Each row comes from the steps of one path. Every step used is in the known rows, and no mark comes twice. Write the path behind each row, first mark first.
In the rows, zero is written as 128.
Known rows:
gabuz -> lago -> magasab -> vavo: [165 128  91  86 163 151 164 149 161 137 206 126 156 116 120 114 106 109
 128  89  98 120 162 135 132 190 113 162  83 144 133 162]
gabuz -> fakar -> pagido: [120 146  93  54 156 130 146 124 154 138 173 134 152 137 133 138 130 158
 141  88 132 131 137 142 133 141 111 154  95 153 120 137]
pagido -> fifomun -> lago -> fakar -> vavo -> magasab: [128 124  60 107 178 136 120  83 206 133 185 108 119 179  92  72 130 113
 140 115 155 129 188 100 149 192 136 151 125 147 167 152]
magasab -> vavo -> fifomun -> pagido -> fakar -> gabuz -> lago: [ 80 126  71  79 197 143 163 118 154 136 219 126 139 156 135 112 104  87
 147  82 144 128 166 119 168 192 112  87 108 128 160 136]
pagido -> magasab: [ 89 118  82  83 181 126 144 113 173 122 180 147 123 124 130 111 127 164
 134  85 130 138 135 136 153 142 136 166 109 138 162 111]
lago -> fakar -> pagido: [127 137  90  58 163 130 132 125 155 133 165 142 121 136 112 117 110 192
 148  93 125 120 137 114 142 148 115 161 106 158 155 130]
vavo -> fifomun -> pagido -> fakar -> gabuz -> lago: [ 60 133  78  84 195 121 164 102 154 138 201 125 145 150 129 122  95 115
 144  82 144 129 166 112 156 177 129  97 127 125 168 127]
lago -> fakar -> gabuz: [103 127  86  78 161 112 113 114 154 126 178 136 112 136 105 112  99 188
 148 100 139 137 148 106 137 148 145 165 121 141 146 144]
fifomun -> lago -> magasab: [122 129  78 107 152 129 145 122 158 147 190 118 116 138 108 119 121 149
 117  82 136 139 142 142 138 156 123 173 126 136 138 159]
fifomun -> lago -> fakar -> pagido -> magasab -> vavo: [109 138  51  69 176 156 127 130 178 145 190 144 108 167 117 116 143 156
 141  85 152 122 137 120 165 192 119 141 113 154 149 127]
fifomun -> pagido: [ 92 125  81  78 178 131 151 124 149 121 187 132 121 142 120 102 114 144
 143  80 123 142 128 144 149 130 126 148 101 128 166 122]
lago -> pagido -> fifomun: [128 136  93  83 158 141 167 118 167 127 186 142 130 148 135  86 138 153
 124  84 130 144 146 140 150 148 161 162 100 133 158  92]
magasab -> lago -> fakar: [124 131  94 100 155 124 135 140 188 139 180 144 133 128 101 104 110 155
 146  99 110 124 140 116 139 165 125 144 123 163 157 142]
vavo -> fifomun -> pagido: [ 74 118  89  89 185 120 158 108 153 122 190 128 118 167 121  93 111 121
 139  67 115 144 134 142 152 127 103 126  97 129 171 119]
magasab -> vavo -> lago -> pagido -> fifomun: [129 133  89  82 143 148 173 124 172 134 207 134 110 176 135  69 141 112
 114  83 118 140 161 167 174 178 135 161  67 133 170 121]
gabuz -> lago -> magasab -> vavo -> fakar -> pagido: [165 131 106  66 168 150 159 130 169 142 189 133 139 129 118 116 113 115
 136  94 126 103 159 150 130 209  94 165  88 149 133 178]
vavo -> lago -> fakar: [101 129  92  85 153 104 140 114 169 136 178 127 114 155 101 100  98 165
 137  95 105 128 144 134 146 158 112 172  95 147 174 158]
fakar -> gabuz: [ 98 124  95  80 151 121 126 115 137 121 181 135 106 127 123 110 112 171
 137  91 141 144 155 136 147 136 137 173 116 127 150 142]
fakar -> pagido -> fifomun -> vavo: [130 129  67  61 172 143 164  88 150 135 184 145 113 156 124  86 115 155
 126  89 133 156 145 147 154 136 124 130  86 141 144 102]
fifomun -> vavo -> lago -> magasab -> pagido: [117 125  88  77 130 134 176  99 159 175 205 132  95 159  98  85 105 141
 127  88 108 144 132 166 152 165 126 170  86 123 141 153]
vavo -> magasab -> pagido -> fakar -> gabuz -> lago: [ 92 151 101  62 136 137 154 113 166 152 194 130 133 121 124 109 125 130
 160 103 161 122 163 107 154 201 155 152 140 124 160 154]
fifomun -> vavo -> magasab -> pagido: [108 130  95  62 136 145 159  96 156 147 200 139 101 156 105  67 131 136
 161  91 132 159 117 146 153 153 118 163 105 126 144 143]
lago -> magasab -> vavo -> fifomun -> pagido -> fakar -> gabuz: [ 86 109  63  89 184 131 143 114 158 142 219 124 110 152 123 100 105 105
 135  92 161 133 153 113 173 172 119 101 108 142 143 143]
fakar -> gabuz -> lago -> fifomun -> vavo: [116 144  72  67 163 136 158  83 145 121 208 140 134 150 129  91  98 131
 138  83 131 156 155 121 122 189 134 144 115 135 116 131]
fakar -> pagido -> fifomun: [129 135  85  65 162 135 153 111 161 126 167 140 120 134 133 101 124 158
 118  86 129 134 157 137 151 136 137 146  92 143 159 106]
pagido -> fakar: [106 119  86  83 175 125 149 124 158 134 184 136 129 109 131 122 112 171
 138  95 145 137 126 128 163 142 113 145 122 146 159 129]
magasab -> vavo: [136 115  88  79 163 147 143 143 150 121 199 136 115 127 129  98 124 135
 137  85 116 141 132 151 159 145  98 158  82 140 147 141]
magasab -> lago -> fifomun -> pagido -> fakar -> gabuz: [ 77 143  64  88 163 128 143 113 183 128 203 145 118 134 134  93 119 117
 141  94 173 133 141 103 157 189 156 101 154 155 149 122]
lago -> fifomun -> pagido -> magasab -> vavo: [ 92 127  47  68 193 149 150 113 187 106 214 149 118 155 144  73 138  99
 140  75 138 139 120 121 156 180 138 128  92 148 145  94]

Which path is each row?
[116 127  80  99 147 132 161  89 193 131 197 140 120 158 103  48 124  95
 135 106 131 162 156 139 152 166 127 121 109 152 155 144] => pagido -> fifomun -> vavo -> magasab -> lago
[102 142  82  95 159 148 160 130 155 157 199 132 123 151 134 126 148 168
 134  81 173 142 124 141 172 171 131 152 151 136 155 119] => fifomun -> lago -> pagido -> fakar
[101 136  87  79 171 128 151 119 150 138 189 132 148 107 134 138  99 158
 140 100 148 127 168 115 149 179 139 141 134 133 153 141] => pagido -> fakar -> gabuz -> lago
[ 82 130  76  98 163 119 118 118 201 134 181 157 118 131 106 108 116 163
 148 106 145 125 161  99 149 185 169 144 143 154 158 130] => pagido -> magasab -> lago -> fakar -> gabuz
[ 85 136  88 102 168 139 167 113 160 156 202 129 120 175 135 117 145 147
 130  67 165 145 129 137 172 168 108 132 146 137 161 115] => vavo -> fifomun -> lago -> pagido -> fakar
[137 146  82  82 154 132 145 127 200 143 168 149 127 139 111  93 117 151
 133 100 124 117 162 109 146 170 146 120 113 170 162 118] => magasab -> lago -> fakar -> pagido -> fifomun
[120 131  84  88 167 125 152 119 157 148 192 125 154 100 121 141  92 153
 130 107 148 119 175 105 139 191 150 149 135 141 139 155] => pagido -> fakar -> gabuz -> lago -> magasab
[ 89 134  60  72 187 128 156 106 172 119 198 136 129 136 141  95 116 133
 141  84 156 138 110 108 154 162 131 118 126 154 152 104] => lago -> fifomun -> pagido -> fakar
[130 135  96  88 154 124 148 119 149 135 189 126 145 114 113 129  94 146
 126  95 123 124 184 122 120 180 151 175 116 131 134 163] => fakar -> gabuz -> lago -> magasab
[106 137 113  65 127 135 147 119 164 138 183 134 107 135 113  80 140 136
 154  88 130 137 129 136 150 153 129 181 110 128 163 146] => vavo -> magasab -> pagido
[ 85 119  61  70 203 136 144  98 207 105 205 150 111 166 136  64 139  92
 149  83 160 137 108 136 147 194 127 136  97 148 143 117] => lago -> fifomun -> pagido -> magasab -> vavo -> fakar
[ 83 122  71  80 189 130 155 124 157 133 192 132 129 128 129 116 112 151
 146  93 149 136 120 129 169 141 124 122 120 138 168 117] => fifomun -> pagido -> fakar
[ 95 108  92  77 172 117 132  74 148 131 191 141  90 156 106  90 103 162
 152 101 165 164 133 160 139 150 113 162 117 124 130 160] => fifomun -> vavo -> fakar -> gabuz
[132 149  91  75 163 132 166 114 166 114 189 135 155 127 138 101 111 125
 131  75 107 130 146 118 116 183 124 160 108 148 140 127] => gabuz -> lago -> fifomun
[ 84 110  70  84 201 141 161 124 163 135 213 129 120 158 135  96 117 101
 145  78 139 137 124 131 182 154  86  91  94 143 167 123] => magasab -> vavo -> fifomun -> pagido -> fakar
[117 155  78  54 151 150 184  86 181 150 215 138 142 146 128  72 122 104
 160  95 147 142 122 104 141 216 126 128 128 147 131 130] => gabuz -> lago -> fifomun -> vavo -> magasab -> pagido -> fakar
[ 93 135  93  76 175 157 166 117 164 130 214 149 140 171 144 104 140 107
 139  70 133 129 178 130 160 211 142 144 101 126 152 110] => fakar -> gabuz -> lago -> pagido -> magasab -> vavo -> fifomun
[112 133  72  64 156 130 175  77 155 146 185 136  98 179 118  78 109 140
 113  89 120 151 160 167 165 151 113 138  72 137 164 123] => fakar -> pagido -> fifomun -> vavo -> lago
[114 132  81  95 166 147 142  97 204 112 203 131 122 161 113  53 137  60
 152  99 143 119 173 112 152 205 124 138 126 159 164 146] => fakar -> vavo -> magasab -> lago -> fifomun -> pagido
[125 141  93  95 144 129 151 125 187 121 188 148 124 125 131  82 127 120
 129  79 119 134 134 127 134 173 123 146 125 163 142 131] => magasab -> lago -> fifomun
[107 130  76  74 141 136 183  86 172 163 199 135  95 174 115  62 115 128
 123  84 112 158 138 168 163 156 144 144  78 117 159 116] => magasab -> pagido -> fifomun -> vavo -> lago
[103 140  75  56 144 142 163  80 179 147 211 143 108 151 125  59 132 124
 159  96 165 157 102 110 155 183 123 134 127 151 131 124] => lago -> fifomun -> vavo -> magasab -> pagido -> fakar
[103 145  94  66 153 142 161 127 156 162 193 137 136 108 133 133 114 157
 149  93 148 120 153 117 153 188 162 144 135 117 150 125] => magasab -> pagido -> fakar -> gabuz -> lago
[139 152  95  56 169 139 151 131 158 139 170 138 155 133 114 132 100 170
 149  89 106 107 158 109 128 181 117 155 106 153 154 136] => gabuz -> lago -> fakar -> pagido
[ 93 135  65  70 141 122 151  73 177 164 197 136  87 187  96  65 100 152
 137 103 132 152 154 129 155 174 172 138  94 121 150 126] => magasab -> pagido -> fifomun -> vavo -> lago -> fakar -> gabuz
[ 48 118  76  85 188 114 144  96 150 133 195 130 111 156 127 109 106 137
 144  85 162 141 147 117 169 145 125 104 127 128 168 123] => vavo -> fifomun -> pagido -> fakar -> gabuz
[121 134  85  76 150 144 168  82 166 127 203 140 121 181 117  50 138 128
 141  99 146 169 144 141 153 161 141 154 100 138 150 114] => lago -> pagido -> fifomun -> vavo -> magasab
[123 116  66  84 177 133 164  89 162 130 193 139 120 150 119  77 107 145
 126  93 123 168 138 147 148 131 131 132  89 135 140 108] => pagido -> fifomun -> vavo
[125 121  93  82 169 134 129  97 181 126 188 114 158 147 114 104 135 106
 156 114 141 129 173 126 139 167 108 171 100 151 129 170] => gabuz -> fakar -> vavo -> magasab
[ 78 135  97  82 153 129 167 109 172 136 189 149 114 167 132 100 142 157
 126  78 128 132 149 162 170 176 144 189 101 132 184 113] => vavo -> lago -> pagido -> magasab
[128  99  82  92 198 145 139 111 167 137 188 129 131 112 128 123 113 155
 144 107 149 118 159 123 175 159 111 149 119 145 162 127] => pagido -> fakar -> vavo
